Each row comes from the steps of one walk. Every step used is in the known rows, and no mark comes twice. Write the walk behind each row, first mark first.
Known rows
mapo luvi: [-16.9   2.6   7.1  20.2   6.5   5.6  -5.0   5.3   8.1  15.4  -3.0  -3.4
  11.5  24.9 -11.2  -4.1  -6.5   6.5 -13.6   1.9   5.4   0.1   8.3   8.6
  22.4   9.7]
zudanu bozuf: [  1.3   7.5 -12.8 -25.6  -2.1 -10.9  -3.2  14.9  28.6   8.2   2.4  -7.5
   6.3  -4.2  -3.6   2.2 -12.5 -10.3  -3.3  -7.9  -0.4  -8.3  -3.1  18.6
  -4.0   5.8]
sitik bokuz: [  3.8 -10.9  -1.5  24.7  10.7   9.7   9.9 -17.8 -20.8  -3.2   0.2  -0.1
  -4.1  10.3  21.4   2.3  -0.2  16.3   4.5  -0.1   0.4   4.0   0.2  -7.7
  13.2   4.6]
luvi zudanu: [ -7.6  -0.1 -10.3  14.9   4.2   6.8  -5.4  -1.3 -20.3   2.7  -4.6   2.3
   2.1  12.0   4.3  10.1  19.8  13.7  -2.9   4.7 -13.2  22.1   5.6 -12.4
 -11.2  10.0]
togi zudanu sitik bokuz: [ 12.0 -17.1 -20.2  10.3  22.7  24.0  14.5  -8.5 -14.2 -18.1  -4.7 -11.0
 -10.1  12.1  31.1  12.4  -6.6  38.9   7.8   4.1 -10.6   8.9  19.9  -7.0
 -14.1   8.5]
luvi mapo: [-10.8   1.5   3.1   7.9   3.6  -2.4  17.7   7.5   1.9  -3.3   4.6  -0.5
   9.7  12.6   6.5  11.0  15.1  -2.1  12.7   6.4   0.7   7.4  -7.6   1.2
   0.8  13.7]
bokuz bozuf zudanu togi: [ -3.4   5.0 -20.7 -50.1  10.5  -7.2 -30.3   4.4  30.0 -13.7  -2.2 -10.4
  23.7   6.4  -1.1  -4.3  13.9  39.6  -5.4   0.2  -0.7  11.4   8.4  15.3
 -21.8   6.2]
zudanu sitik: [ -1.4  -5.4 -14.1 -16.9   8.7  11.5  22.0   7.0  -5.6  -0.8   7.6  -6.2
   3.7  -6.8   1.4   6.8 -12.0   2.4   8.1   2.2   0.4  -2.7  11.8  13.7
  -9.5  -0.8]
bokuz bozuf mapo luvi zudanu togi: [-30.4  -3.5  -0.2   0.0  16.7   4.6  -4.2  12.7   9.6   6.8  -8.9 -11.3
  35.5  44.9  25.8   1.1  10.9  34.4  -1.0   7.8  -2.7  14.1  10.2  19.6
  20.7  27.7]
bokuz luvi zudanu sitik: [-11.0  -0.8 -15.1  -5.0  17.0  29.1  15.3   1.6  -2.7  33.7  -2.8  -2.1
  12.8  17.2   4.1  17.6  16.2  34.7  -4.3   8.2  -6.2  20.9  25.8  13.0
  -8.3  17.2]
sitik bokuz bozuf: [ 13.1  -6.7  -2.6  -1.8  11.5  -6.0   2.9 -14.0  -2.1   5.8   7.6 -10.6
  -6.1   3.4   6.6  -3.1  -7.0  16.3  -3.7  -4.7   3.0  -7.9   8.7  12.6
  20.8   9.5]
bozuf zudanu togi: [-12.2   0.1 -16.0 -23.8   9.9   7.8 -22.2   2.6  12.9 -21.9  -8.8  -0.1
  27.0  14.7  11.1   0.8  19.6  37.3   2.9   5.6  -3.2  23.4  -1.3  -3.1
 -27.1   2.2]
sitik zudanu togi: [-11.3   3.5  -6.4 -16.2  10.2  20.9 -34.4   0.7  13.4 -30.5  -6.4   0.4
  30.8   5.2   6.3  -1.1  22.5  22.3   2.7   1.9   4.7  -5.7   2.2 -20.0
 -22.3   1.4]
bozuf bokuz luvi: [ -7.1   2.0  -1.6  18.2   5.8   3.8   0.5 -25.4  18.7  40.4   1.4  -8.8
   0.0   7.0  18.2   5.0  26.3  -0.4  -7.4  -6.8   9.7   1.2  -7.9  26.0
  23.0  10.8]
mapo luvi bokuz: [-21.6  -5.3  -0.5  29.8  10.8  -2.8  -8.6  -2.1  21.7   6.4   1.0 -12.9
  11.9  35.2 -12.7   9.0  15.6  -0.2 -12.2  -3.1   5.1 -10.6   8.3  12.8
  24.1  22.9]
togi zudanu bozuf mapo: [  8.3  -5.3 -11.8   4.8   2.5  -9.0  10.9  26.3  37.4 -18.6 -13.2 -13.4
 -11.4  10.1  33.2   7.0 -11.5  -1.5   5.6  -1.0 -11.6  18.5  -8.4  16.1
  -9.3  13.7]
bokuz bozuf mapo: [  5.1  -6.2  -0.2  -4.7   1.8 -21.5  18.2  10.2  20.3  -3.0   0.9  -8.6
  -6.4  -2.1  17.4  -1.9  -8.9  -0.3   6.9   0.9   1.9   3.8  -4.1  31.9
  21.4   8.3]
bozuf zudanu sitik: [ -0.9  -4.2 -31.9  -8.2  12.0   7.0  11.2   7.3   4.5 -13.1  -0.5  -6.7
   0.8  -3.0   2.8   9.1   3.0  26.6   4.0   6.0  -5.9  33.5  11.8  23.0
 -24.7  -0.6]
sitik bokuz luvi zudanu bozuf mapo: [ -9.3  -6.7  -7.1  39.3  17.8  11.7  27.4  -0.9   4.2  29.1 -11.6  -7.1
   8.4  36.4  44.7  16.5  12.3  25.8   4.5   2.8  -6.5  41.0   0.1  23.9
  22.3  32.4]
zudanu bozuf mapo luvi: [-19.1   0.3  -0.3  20.6   5.5 -10.7  21.9  25.5  31.0  14.6  -6.1 -12.5
  11.5  29.0  14.8  -0.9 -19.1  -9.6   0.6  -0.9   3.8  12.1  -6.1  39.2
  34.3  18.2]
bokuz bozuf: [  8.7   3.4  -2.9 -30.2   1.0 -15.5  -7.1   4.5  21.6   6.0   6.4  -9.3
  -2.5  -8.6 -12.2  -4.8  -5.3   0.4  -7.6  -4.9   2.6 -13.3   8.3  18.1
   7.9   5.5]
togi zudanu: [  9.3  -0.9  -4.3   1.2   4.7   6.8 -15.1   3.3   8.8 -14.0 -11.5  -5.8
 -11.5   8.6   9.6   4.6   3.4  16.7  -3.7   1.6 -10.7   7.5   5.9 -14.5
 -18.0   4.1]

Write each row's walk
[ -8.6   7.9 -16.8   6.9  12.8  -1.0  -0.4   1.3  59.0  32.2  -3.4 -21.0
   3.0  25.5  29.7  21.5  30.1   1.7  -0.9  -7.9  -2.1  10.0 -11.8  29.6
  -1.5  35.8]
togi zudanu bozuf bokuz luvi mapo
[-15.7 -10.6 -11.5  29.9  12.3 -11.4   5.2  20.5  56.2  -8.4 -13.4 -25.0
   1.7  44.6  23.4  16.5   3.1  -1.2  -6.2  -3.6  -6.2   9.0   1.5  27.7
  15.2  38.2]
togi zudanu bozuf mapo luvi bokuz
[ -3.7   4.3 -25.2   0.2   1.0 -13.3   2.6  -2.3  27.5  15.9   8.8 -16.0
  -2.6  -8.4  19.1   5.4   1.9 -23.9  -1.3 -15.3   2.6 -10.2 -21.5  30.7
   7.6   7.8]
zudanu bozuf bokuz
[-16.2  16.0 -20.3  18.9  15.2   1.4  -5.8  -0.8  59.5  25.8   5.1 -17.5
  15.1  12.9  15.6  18.1  45.1  -7.9  -2.6  -8.0  10.2  10.3 -16.3  35.1
   4.6  31.4]
sitik zudanu bozuf bokuz luvi mapo
[-25.5  11.0 -13.7  13.0   9.2   1.9 -11.9  16.3  12.0  25.8  -6.5  -9.7
  17.2  34.3  -7.1   6.1   0.6  11.5 -20.1  -0.9  -9.2  19.2  10.0  14.5
   8.2  24.3]
mapo luvi zudanu bozuf
[ -9.7   6.9 -21.8  -9.0   2.9  -2.7  -5.0  14.2   7.5  10.5  -2.2  -5.5
   8.3   9.1   0.3  11.1   5.9   2.5  -5.7  -4.1 -13.8  17.0   1.8   5.8
 -14.4  16.0]
luvi zudanu bozuf
[-15.0   2.3 -32.0  14.3   5.9  -7.2  -2.0  -6.8   6.7  16.9   5.2 -14.2
  -0.5   2.9  25.7  15.7  23.3  -9.2  -4.3 -10.9  -9.5  13.6 -15.5  15.8
   0.0  19.2]
luvi zudanu bozuf bokuz
[ -5.5  11.1 -30.9  12.5   6.0  -6.9 -21.2  -4.8  38.7  -7.0   4.9 -15.9
  -0.9 -11.5  16.9   5.4  21.6 -13.4  -5.9 -13.2   4.2  -1.3 -19.8  21.7
  -3.7   8.9]
sitik zudanu bozuf bokuz
[  2.9 -15.2 -13.7   9.4  20.1  19.8  31.2 -10.7 -24.9  -4.6   7.8  -5.2
   1.5   4.9  23.0   8.9 -12.2  21.4  11.6   1.7   0.7   0.4  12.5   6.7
   4.8   2.9]
zudanu sitik bokuz
[-20.0  -3.6  -0.4  28.5  13.1  -8.0   9.4   9.9   9.8  13.3  -7.5 -12.2
   7.0  35.9  16.6   2.2   6.6  21.0  -9.3   7.3  -6.5  28.9   9.2  30.8
  36.4  28.0]
bokuz bozuf mapo luvi zudanu
[ -5.6 -18.5  -5.2  21.9  28.5   4.1  43.7   3.0  -2.9   7.2   3.7 -17.7
   3.8  26.9  28.8   1.3 -24.6  25.1   6.5   4.8   7.7   6.9  15.9  49.9
  50.0  21.9]
zudanu sitik bokuz bozuf mapo luvi
[-23.7 -21.9  -9.2  70.9  30.9  28.5  47.5  -4.8 -40.1   5.1  -6.4  -9.0
   9.2  45.9  47.5  16.9   2.6  44.5  10.1  16.0  -6.4  41.7  12.9  18.0
  33.5  25.7]
bozuf mapo luvi zudanu sitik bokuz
[-24.5 -15.7   6.3  52.5  10.5  -9.4  22.5   1.8  17.9  -1.9  -3.6 -15.0
   7.7  40.3  16.8  12.1  11.2  -6.2   1.9   2.2   5.4   6.4  -4.0  24.5
  36.4  26.6]
bozuf mapo luvi bokuz
[ -6.6  -6.2   0.7  39.3  17.9  27.0   3.0 -24.0 -21.1  32.9  -8.5   0.0
   7.6  33.5  22.3  12.5  27.1  44.5  -7.7   5.9  -6.8  34.6  15.4  -7.4
  12.6  23.1]
sitik bokuz luvi zudanu
[-27.2   9.1 -25.0  34.6  11.7  -1.8 -11.9  -3.6  11.3  36.2   0.9 -18.2
   9.8  29.8  13.7  10.3  19.3  -1.7 -17.8  -8.7  -5.6  15.7  -6.7  26.1
  19.3  26.9]
mapo luvi zudanu bozuf bokuz
[-10.4   3.7  -0.7  10.4   7.7  19.1  -8.4  -5.7   1.8  36.2  -9.1   2.1
  10.6  24.4   1.1  10.1  28.5  27.8 -12.5   5.5  -5.8  30.0  14.9   1.6
  -0.1  18.6]
bokuz luvi zudanu
[  3.1 -13.1 -31.5  17.2  23.0  15.9  21.4 -11.2 -17.5 -15.3   0.3  -8.2
  -2.7   7.0  20.7  11.1   3.9  42.4   7.5   7.6  -4.9  39.4  12.6  18.2
 -11.4   3.4]
bozuf zudanu sitik bokuz
[ 19.8 -14.0 -22.6 -20.2  24.7   9.2   7.2  -5.7   7.5 -13.1   2.0 -19.1
 -12.9   4.1  20.2   8.4 -14.3  41.4  -0.2  -1.2  -7.9  -2.1  26.0  13.6
  -7.1  13.5]
togi zudanu sitik bokuz bozuf
[-17.6   3.6   1.4  30.1  10.3   3.6  19.9 -17.9  19.6  38.5   5.7  -7.9
   7.3  18.6  24.1  15.8  42.0  -0.5   7.0  -0.6  10.1   7.6 -14.8  25.8
  21.3  25.4]
bozuf bokuz luvi mapo
[-24.9  -1.9 -19.7 -23.7  21.8 -10.5 -36.1   1.8  52.9  -5.8  -0.6 -23.9
  35.6  41.4 -12.9   5.0  25.5  34.8 -17.2  -1.6   5.4   2.5  17.3  28.7
  -0.3  28.9]
mapo luvi bokuz bozuf zudanu togi
[-16.6   9.8 -10.9   7.2   9.5  -6.8  16.5   0.6  47.8  45.5   8.1 -16.0
  13.5  16.3  19.9  17.6  29.3 -15.0   4.3 -10.1   9.2   0.3 -18.6  45.8
  17.7  30.6]
zudanu bozuf bokuz luvi mapo
[-11.3   2.7  -7.6  13.8   6.2   1.3  16.7  16.5  28.1  32.0 -12.6  -6.2
  12.8  25.4  27.0  14.1  12.3   9.4  -0.3   4.1  -7.5  38.6   0.1  31.4
  12.3  28.2]
bokuz luvi zudanu bozuf mapo
[-21.6 -12.6 -15.9  44.8  31.0  31.9  18.8 -10.1 -39.4  15.7  -1.1  -8.0
  15.2  41.5  16.2  14.5   3.4  47.2  -3.2   9.4  -6.6  26.0  27.0   5.3
  19.2  22.0]
mapo luvi zudanu sitik bokuz
[ -3.0   4.2 -14.3  10.5   4.9  -5.6   6.0  21.9  36.0 -25.9  -7.5  -5.9
   1.4  -2.3  21.9   3.2   3.8 -13.0   5.9  -0.1  -0.9  19.9 -13.9  22.4
  -1.6  10.0]
sitik zudanu bozuf mapo
[  3.3  -4.4 -28.4 -16.6   8.7 -25.7 -20.0  -3.1  42.5 -14.3   3.9 -20.3
  -4.0   3.8 -14.4  11.4  27.9  11.7 -12.0  -4.4  -3.8  17.0   4.3  34.0
 -11.7  19.9]
luvi bokuz bozuf zudanu
